Each row comes from the steps of one path. Every step used is in the known rows, and no mark comes twice. Write the path behind each row, first mark first.
In the rows, zero is written as 128.
Known rows
S Q N A H: [138 114 123 119 147 151 168 131 146 135 144 117 137 188 163 119 112 129
 127 116 124 155 125 136 116  93 118 134 135 131 131 133 148 149 122 162
 135  97 146 122 134 152  51  94 152  88 124 152  97 139 142 158 141 131]
Q N A H J: [150 115 109 132 136 148 154 133 157 137 135 138 131 171 157 112 111 140
 136 137 112  94 146 130 141  91 141 123 142 133 126 112 150 173 138 127
 140 111 125 124 116 140   4  48 137 103 134 162 100  85 133 135 134 122]
Q H: [135 130 117 142 138 120 114 135 121 134 115 143 117 126 123 142 131 133
 126 105  96  96 129 127  63 152 119 106 122 136 118 123 130 110 137 118
 114 126 103 137 116 134 159 132 123 140 143 124 142 138 146 131 113 124]
A N: [120 115 116 128 116 119 135 126 109 141 103 135 114 120 141 143 145 127
 135 111  98 108 102 117 155 164 142 118 126 124 114 117 132 115 139 133
 138 126 137 128 123 140 153 150 115 138 124 113 157 126 135 127 137 134]
H J N A: [130 140 112 124 147 139 140 148 163 133 138 141 112 153 106 143 131 126
 129 146 124 109 149 147 147 140 127  78 152 140 114 125 113 149 138 140
 181 137 139 121  95 117  99  70 129 108 134 151 132  59 128  85 131 122]
S Y B X E F: [119  92 102 149  93 141 114 116 120 133 156 143 148 199 127 142 141 130
 145 135 106 176 137 110  99 178 159 158 130 147 129 150  96 150 112 114
  80 101 112 160 129 139 132 149 128 125 107  96 121 140 124 134 141 134]
A H J N Q S: [129 169 142 118 118 115 100 187 143 125 145 131  98  23 131 147 122 129
 136 162 158 114 169 137 149  67 104  80 151 101 133  98 174 150 149 128
 139 208 115  98 105  90 156  74 146 132 122 132 105 105 123 159 146 129]
Y E X B F: [121 151 128 153 146 142 138 143 103 115 108 110 143 143 101  68 147 127
 103 129 127 181  86 145 123 139 163 156 120 116 137 140 100 146 125  94
 133 129 155  98 105 129 141 169  93 143 121  98 111 169 124 127  92 133]
N Q H: [133 112 142 125 154 112 107 152 121 130 133 153 125  92 113 141 131 134
 136 111 121  96 128 135 112 120 119 102 118 120 126 107 124 122 132 106
 111 133  99 124 108 132 223 137 135 138 148 105 106 139 136 157 113 139]
Q H J N A: [137 148 111 137 163 136 135 160 157 140 145 150  97 145 100 156 126 129
 130 131 108 100 144 144  86 163 130  57 137 148 106 121 131 142 141 127
 163 128 113 123  76 116  92  65 127 114 145 144 121  80 143  82 126 120]
H Q S Y E X: [135 162 167 123 121 117 137 160 122 111 123 109 120  96 107 111 132 114
  97 167 139 167 106 122  94  82 126 199  92 109 139 156 122 152 106  79
  85 146 134 117 179  91 112 165 108 171 121 101 100 158 119 128 127 112]
Y E F B X: [111 118  94 149  92 101 103  84  99 112 132 119 183 182 133 112 124 110
 123 117 150 149 143 117 151 154 135 137 123 131 129 129 102  86 121 122
 106 127 117 106 135 162 142 128 131 161 119 124 118 122  88  51 134 130]
S Q H J N: [122 167 120 127 153 135 123 166 151 142 160 137  84 136 109 139 132 126
 114 117 131 131 133 154  53 156 100  68 137 142 114 106 106 109 141 133
 173 119 115 119  98 122 159 101 124  88 121 137 122  99 134  92 112 132]
S Q N J W: [128 126 171 100 147 154 146  79 149 125 138 104 156 131 161 128 117 130
 133 101 190 118 123 138 143  80 114 146 109 147 143 129 106 105 111 167
 160  81 140 140 140 145  49 138 123  31 122 154 123 141 144 142 120 134]
E F: [120 137 122 120  91 127 106  90 127 123 122 121 141 154 138 118 137 118
 133 115 114 117 134 115 162 146 113 108 142 141 127 129 147 134 130 141
 123 135 121 147 123 133 182 143 122 128 125 118 116 115 114  99 124 125]
Y S Q N J: [107 122 179 107 155 142 144  91 139 133 155 106 156 146 143 149 103 110
 122 119 180  97 102 146 169  98 106 138 119 137 145 130 124 100 112 168
 149  96 150 137 159 162 126 172 117  68 123 133 180 135 134 144 117 136]
E F B X: [114 104  95 139  90  93 100  91  83 117 119 121 169 183 145 120 125 125
 139 106 138 154 150 102 169 163 123 120 134 136 124 129 128  94 131 132
 114 125 132 138 131 148 180 112 153 166 128 139 133 108  94  68 138 129]
N Q S Y: [124 122 158 108 120 121 103 167 126 110 126 141 129  54 115 153 134 129
 138 146 170 115 141 113 152  87 123 156 106 110 131 136 157 145 125 113
 121 153 135 158 150 114 215 170 137 117 128 107  97 117 134 167 139 133]
Q N A H: [144 120 120 130 137 142 159 114 135 130 131 135 145 154 166 121 109 135
 141 131 100 115 134 127 131  84 135 135 134 128 127 136 176 156 133 148
 124 116 130 124 132 143  38  86 143 127 136 153 116 132 145 161 144 128]
Q S Y: [126 138 133 122 104 125 110 134 124 116 111 134 128  80 123 157 131 128
 134 142 153 120 140 100 109 124 124 153 109 123 122 149 165 131 129 122
 124 148 139 166 158 113 144 160 121 113 122 126 131 118 149 140 143 117]
J N A H Q S: [141 185 139 117 126 113 142 149 130 125 123 101  94  76 132 138 113 118
 122 163 105 162 128 127 124  85 106 109 144 122 131 155 190 159 124 158
 118 183 140 104 130  70  47  86 156 179 135 152 132 163 120 129 157 119]
N A: [135 104 117 123 141 133 147 127 139 126 109 131 143 165 120 131 132 133
 135 122 112 124 134 129 147 139 133 122 139 134 123 142 116 143 125 138
 143 125 143 135 118 140 115 120 126 130 137 135 138 102 140 116 134 122]
H Q N: [140 131 146 124 144 124 143  86 120 126 130 121 125 112 143  89 115 116
 121 131 108 122  98 125 140  95 120 146 119 128 135 128 119 118 129 135
 110  84 129 136 160 137 104 153 124 152 142 137 119 149 100 126 100 139]
H J N: [122 155 110 130 136 131 120 143 149 132 139 137 106 102 114 134 132 129
 125 144 124 105 146 141 125 137 119  83 150 132 117 104 117 115 149 131
 175 141 130 117 109 112 156 101 115 121 123 145 145  76 121  94 119 124]
H Q S Y E: [130 171 153 123 108 125 122 127 143 111 123 117 121  74  97 120 125 106
 106 159 136 128 105 115 100 110 123 185  98 119 134 149 140 129 106 105
  98 142 121 129 173 100  82 186 112 151 122 109 115 156 116 117 126 119]
S Y E: [114 144 120 133 113 149 123 128 151 116 137 141 150 118 102 139 131 120
 110 139 118 108 119 128 101 133 144 174 112 124 119 129 130 109 113 108
 129 114 127 128 154 130 142 186 106 123 115 117 128 129 141 117 135 127]
F B: [122  89  89 137 113 114 113  99 103 119 106 126 139 146 130 115 128 132
 122 120 137 127 136 122 150 156 124 135 136 129 121 129 120  92 140 127
 121 115 126 140 147 153 164 125 128 154 133 146 146 136 114  97 134 125]
N Q S Y E: [122 137 161 114 118 133 107 157 145 102 135 139 145  54  94 154 130 114
 124 156 177 110 133 124 140  87 129 172  95 107 137 133 142 138 114 104
 110 164 119 125 150 126 165 188 121 110 121  92  88 120 136 148 137 135]
Q S: [134 134 132 127 111 109 112 121 123 119 100 116 126  87 130 143 132 125
 133 129 158 120 147 111 116 109 113 126 125 122 130 146 131 132 137 131
 121 169 131 146 145 132 131 137 123 124 126 123 141 120 136 139 121 120]
X E F B: [120  90  74 141  87 121  98  56 104 129 117 116 151 198 136 101 132 125
 129 117 131 138 140 121 171 203 137 131 134 159 124 144 122 161 134 137
  89 127  92 155 122 157 140 131 130 146 125 126 129 143 118  85 141 113]
H Q S: [143 150 149 119 116 103 119 113 125 121 101 102 108  76 127 108 128 116
 124 138 134 140 123 112 133 105 105 142 124 122 142 144 121 130 128 124
 103 155 129 139 153 113 119 145 129 158 134 122 138 149 109 125 116 119]
S Y E F B: [103 130  89 131  71 139  99  93 117 108 133 125 164 168 117 108 127 106
 113 135 136 114 117 115 152 163 133 165 116 141 114 146 162 121 117 118
 108 104 113 148 155 146 161 161 109 141 119 126  94 150 110  55 147 121]
A H Q: [132 140 120 129 109 111 125 118 124 136 121 111 106 100 140  96 122 135
 118 132  73 131 111 129 113 104 113 141 149 115 137 120 159 114 125 123
 106 140 124 107 146  86 113 126 144 185 131 137 137 180 110 147 136 119]
A N Q H J W: [148 102 134 119 152 124 134 162 125 147 134 158  99  80 127 142 145 148
 152 101 128  66 139 129 165 156 135 105  97 129 115  77 108 141 126  97
 135 110  74 114  72 121 140  85 124  93 143  99 100 115 140 146 120 128]
A H Q S Y: [135 158 134 121  89 114 117 141 126 126 116 114 103  64 134 120 118 132
 122 154 104 136 117 106  94  86 117 170 126 114 131 148 202 136 118 117
  98 159 130 137 172  59  99 145 146 167 125 135 122 173 127 161 156 113]
J N A H: [124 156 109 127 129 126 146 147 138 132 136 132 117 122 137 157 120 131
 132 144  91 137 139 141 132 110 128  89 157 127 116 137 188 139 133 163
 153 160 139  98 111  96  91  80 147 156 133 158 149 133 145 132 161 121]
S Q H: [127 132 129 127 148 123 123 139 131 139 129 134 110 159 119 140 134 128
 118  93 124 136 117 137  51 161 104 109 123 139 123 127 109 100 130 134
 131 110 113 137 122 145 174 149 133 103 126 122 120 146 144 132 117 130]
X B: [125 115 137 142 128 149 120 103 118 123  97 130 122 167 119 102 141 143
 128 102 121 142 115 131 126 173 161 125 139 123 128 128 110 112 134 120
 150 132 136 137 114 130 169 146 114 151 129 138 164 108 130 128  98 131]
H J: [132 116 106 131 128 126 118 124 149 134 121 136 122 142 118 115 136 136
 126 128 132  94 147 133 130 137 125 117 149 129 124 106  95 126 144 103
 150 126 126 137 117 132 138 112 116 105 128 131 131  79 122 111 112 120]
E X B F: [124 132 123 146 146 136 132 148  84 122 100 111 128 150 116  75 149 146
 116 117 119 184  91 133 137 141 156 134 132 121 132 139 117 140 137 102
 140 117 177 125 101 116 170 149 113 140 131 118 117 153 131 148 105 131]
J N: [116 160 128 127 135 123 121 127 120 125 136 135 119  92 125 150 129 123
 126 138 115 131 131 137 123 132 119  89 141 125 118 124 140 103 139 155
 153 146 136 116 126 116 190 139 121 146 126 140 158 120 128 116 129 135]
N A H: [136 115 105 129 120 134 143 136 139 133 113 127 134 158 143 143 122 143
 136 125  94 127 141 127 124 118 133 126 151 123 124 133 161 148 126 137
 130 147 137 117 120 116  99  89 151 152 132 144 128 134 145 148 157 116]

Which path is each row?
[122  68  87 162 128  92 116  93  91 135 119 133 162 178 136 130 126 146
 136 114 129 173 158 121 120 183 163 156 124 140 131 134  66 112 134 119
 102 129 112 124 129 158 120 112 148 170 127 131 171 122 132 125 136 120] => F B X E
[123 112 117 147 111 104 108  87 116 137 138 123 163 184 139 131 135 133
 147 113 109 157 152 116 124 180 143 124 131 144 135 134  88 143 123 128
 110 142 103 128 108 138 117 136 142 133 123 107 145 100 131 127 124 126] => B X E F
[121  85  97 147 125  86 114 119  84 122 112 129 161 152 138 132 123 137
 132 112 143 155 152 112 131 146 136 144 129 123 129 126  97  66 134 118
 125 119 137 121 145 146 168 110 144 165 131 143 165 117 111 102 136 130] => F B X
[128 124 139 119 145 140 148 103 133 128 142 123 139 153 145 117 123 123
 121 114 157 147 115 134 123 114 111 135 123 132 132 123 106 114 130 157
 139  83 146 139 151 172 132 154 124  83 117 136 120 125 125 139 108 143] => S Q N
[123 116 144 111 113 136 138 101 123 137  99 116 137  96 151 157 139 140
 146 102 134  79 113 124 174 133 148 123 114 138 127 124 129 109 120 142
 155 123 133 124 115 119  75 130 113  86 128 133 165 146 150 143 150 123] => A N J W
[127 145 155 121 116 136 127  96 137 134 125 102 130  97 172  95  99 124
 121 133 101 101  86 137 118  48 130 145 144 122 150 122 168 113 125 140
 115 120 137 112 155  98  32 133 144 147 138 166 135 186 114 157 131 134] => A H Q N J
[113 146 150 111 147 118 117 153 128 122 149 145 123  57 113 146 131 123
 135 141 130 126 137 147 170  99 111  93 141 114 125 111 132 118 135 148
 148 154 131 105 112 114 244 145 132 146 133 125 130 121 122 143 127 147] => J N Q
[132 122  91 135 103 131 113 140 151 141 123 132 119 138 140 115 127 147
 128 128 109  91 151 131 110 126 127 118 161 119 125  96 140 130 142 107
 143 154 113 115 118 112 116  82 134 120 122 145 127 103 129 138 136 110] => A H J
[132 115 121 128  90 147 118 153 126 116 118 138 116  96 122 159 135 122
 128 157 155 135 130 104  81 118 129 157 118 123 124 154 134 137 128 117
  94 127 138 175 172 140 139 148 103 109 114 108 121 162 130 131 140 123] => Q S Y B
[132 115 136 117 157 135 181 122 133 139 164 117 140 182 155 136 100 122
 129 130 139 133 125 136 155 106 109 144 124 129 129 130 167 153 108 173
 125 106 137 125 144 155  68 107 146 100 129 131 156 138 141 158 143 126] => Y S Q N A H
[122 125 157 117 159 129 157 101 121 134 160 120 139 154 136 132 111 116
 122 119 162 120 122 134 167 116 102 145 109 129 132 123 120 114 115 165
 127  90 130 141 161 177 155 162 116 101 125 122 174 123 129 146 106 134] => Y S Q N
[136 122 140 132 108 113 129 161 109 118 133 125 113  91 121 138 129 120
 130 157 140 190 122  98  79 101 133 179 115 114 140 152 106 105 110 103
  79 117 149 149 176 110 105 151 129 154 119 113 120 165  96 135 125 134] => H Q S Y B X
[127  98 118 158 143 102 126 113 120 141 129 136 159 164 129 144 134 148
 141 116 113 159 156 125 100 161 155 141 125 133 138 128  59 125 126 118
 121 138 117 117 119 141  99 135 141 146 121 114 172 100 148 156 127 124] => B X E
[121  98 109 138 118 130 128 161 119 125 141 155 142 148 128 154 134 135
 138 139 121 166 136 113  77 131 149 161 129 117 126 133  96  84 119 106
 107  96 150 145 154 139 159 144 118 130 114 117 136 136 122 135 138 143] => S Y B X
[148 116 145 120 156 139 169  97 134 127 127 120 126 156 134  92 113 116
 124 134 104 131 106 130 164  98 132 147 123 139 133 141 117 144 117 141
 113  76 138 137 144 148  50 121 135 144 151 143 114 133 107 117 110 134] => H Q N A
[124 122 182  98 162 142 156  79 137 126 161  94 161 118 150 142 105 124
 135 113 197  90 121 141 184  93 107 154  98 145 143 127 119 105  96 173
 147  92 128 140 150 152  69 146 118  43 129 136 179 145 143 148 122 124] => Y S Q N J W
[143 115 114 123 142 159 166 136 170 144 151 125 126 200 153 109 115 135
 123 125 141 135 141 142 120  99 120 126 142 134 128 111 132 163 130 142
 153  95 136 125 119 148  27  60 148  73 119 158  83  97 130 131 132 128] => S Q N A H J
[128 117 156 109 119 103 121 160 103 129 107 132 116  53 133 155 144 121
 146 124 155 114 123 115 204 118 124 117 109 104 130 123 138 141 137 127
 116 168 129 127 119 139 182 147 132 135 125  90 115 119 132 169 136 143] => A N Q S
[124 133 153 151 142 149 136 135 116 116 111 123 134 180 111  89 147 131
 102 118 131 176 107 148 106 140 167 157 121 110 138 132  83 136 120  84
 134 144 128  91 120 134 137 134  91 170 119 118 140 129 134 129  91 120] => Y E X B
[131 170 125 119 138 119 155 142 138 132 137 117  96 114 126 124 116 125
 121 149  74 155 115 146 132 101 117 107 157 125 124 136 180 139 122 154
 128 149 139  94 118  69  83  89 152 185 140 154 137 166 113 121 154 122] => J N A H Q
[111 128  89 135  77 130 101  68 118 107 122 116 165 173 124  98 126  98
 109 123 139 119 127 125 172 167 121 133 127 139 125 136 127 112 124 132
  99 126 102 126 138 169 149 136 111 152 120 123 106 147  95  38 132 125] => Y E F B
[138 110 140 116 164 154 176 110 145 128 137 123 141 202 139 123 122 121
 131 116 151 155 123 139 143 112 120 134 122 139 131 140 104 145 121 162
 146  71 155 145 134 177  82 120 137  79 125 141 102 105 133 121 115 141] => S Q N A
[132 104 130 125 149 121 123 180 125 152 128 163  93 107 117 141 146 136
 142 108 110  67 120 135 148 160 140  91 117 122 115  80 110 133 145  88
 133 125  90 115  77 131 189 105 128 116 139  96  97 104 131 141 117 139] => A N Q H J
[136 124 110 130 145 132 120 146 153 146 139 138  99 170 109 124 134 136
 114  98 137 117 132 144  58 165 108  97 133 142 121 106  81 117 137 104
 150 105 107 133 108 136 148 111 129  82 126 125 108  96 131 111 107 124] => S Q H J
[125  74  99 156 127 139 131 141 120 136 149 155 140 168 119 153 138 145
 139 140 113 180 140 121  67 166 175 178 123 134 131 138  69 135 114 105
  94 101 121 148 141 148 116 152 122 133 110 100 146 143 142 162 140 130] => S Y B X E
[155 122 110 135 146 128 124 126 141 136 128 144 112 112 122 132 133 152
 140 100 126  72 159 123  94 159 124 112 109 146 118 101 106 129 127 100
 135 113  76 133  96 127  87  75 116  85 142 133 125 107 146 116 110 103] => Q H J W
[106 121 141 115 110 133 119 117 126 141  91 121 130 116 145 154 139 126
 133 109 108  86  88 130 163 143 145 109 135 128 130 121 134 100 135 138
 160 138 152 125 122 124 120 158 113 112 123 128 160 136 141 138 145 137] => A N J
[154 140 134 121 111 115 144 137 136 126 102 101 106 105 137 122 116 126
 126 147 109 145 133 115 131  85 111 140 141 119 136 158 171 166 118 131
 100 169 135 122 138  86  33  89 157 171 138 138 119 161 125 142 151 109] => N A H Q S
[134 152 148 115 110 116 119 132 124 119 114 118 110  73 112 125 126 125
 119 150 131 137 114 102 115 114 118 171 111 122 130 152 153 128 121 117
 110 139 136 159 170  84 133 170 131 137 128 126 125 146 119 134 135 118] => H Q S Y
[121 155 154 122 162 111 112 161 119 126 151 156 106  60 107 159 128 125
 135 125 121 109 130 147 108 121 113  73 125 122 117 109 149 112 139 135
 127 148 105 106  95 110 231 128 137 150 144 116 119 138 134 141 119 146] => J N Q H
[132 122 162 111 127 110 103 147 124 113 115 130 134  57 122 145 133 124
 141 136 173 117 145 120 168  91 108 128 119 107 140 130 123 140 135 122
 112 175 125 135 130 138 192 141 136 123 133 104 112 113 125 160 125 133] => N Q S
[119 139 103 147 128 144 118 117 108 122  97 116 133 128 110  82 140 139
 126 109 117 145  91 125 149 162 156 122 140 130 130 133 134 115 137 126
 149 109 165 135  94 126 147 173 115 129 130 125 140 149 127 128 101 142] => X B F
[127 156 153 111 137 116  99 170 143 119 142 136 111  37 112 147 131 120
 138 156 183 107 165 136 173  92 105  84 133 110 133 109 124 142 148 125
 152 181 126 119 107 109 176 106 133 107 125 122 106  74 117 126 120 137] => H J N Q S
[121 165  98 135 115 131 117 150 148 138 145 134 104  92 135 129 125 139
 124 147 106 108 149 142 105 114 120  77 167 124 120  94 164 119 148 130
 161 170 123  98 107  85 132  71 130 128 121 155 142 109 130 125 143 121] => A H J N
[123 148 127 124 151 134 147 134 137 126 129 134 121 140 115 161 129 121
 133 140 113 135 139 144 144 136 126  90 143 137 115 143 139 134 130 164
 161 135 147 120 109 120 136 106 129 138 136 143 151 106 138 104 139 127] => J N A
[110 159 127 149 137 159 134 162 108 112 119 123 143 147  90  83 148 135
 101 135 122 177  75 135 117 140 178 186 108 119 128 147 137 138 115  85
 132 106 169 116 119 108 149 195  95 128 115  98 106 164 138 140 116 136] => S Y E X B F
[128 137 168 115 136 137 125  81 142 127 121 107 138 103 147  96 109 113
 121 127 122 101  85 136 144  72 125 140 130 134 151 136 123 106 127 136
 127  98 144 131 158 130  63 158 125 119 140 156 132 157 109 126 105 142] => H Q N J
[134 152 117 120 172 149 148 166 165 145 156 139  86 175  97 149 129 123
 119 121 130 140 138 159  74 162 108  66 140 152 110 121 104 132 134 140
 182 114 126 120  80 124 112  74 134  79 130 143 100  87 138  85 122 129] => S Q H J N A
[127  87 107 155  99 128 116 101 118 136 143 130 148 198 139 125 143 125
 145 128 110 179 144 119 110 174 147 130 140 144 137 137  63 152 119 123
  81 121 100 136 120 162 116 123 125 145 113  93 130 134 108 125 126 130] => Y B X E F
[127 108 140 123 146 111 124 163 102 144 121 159 106  87 128 154 141 131
 146 100 100  89 103 130 143 155 137  96 109 118 114  98 137 123 137 114
 117 127  99 118  96 135 201 144 131 150 143  96 111 145 137 162 129 147] => A N Q H
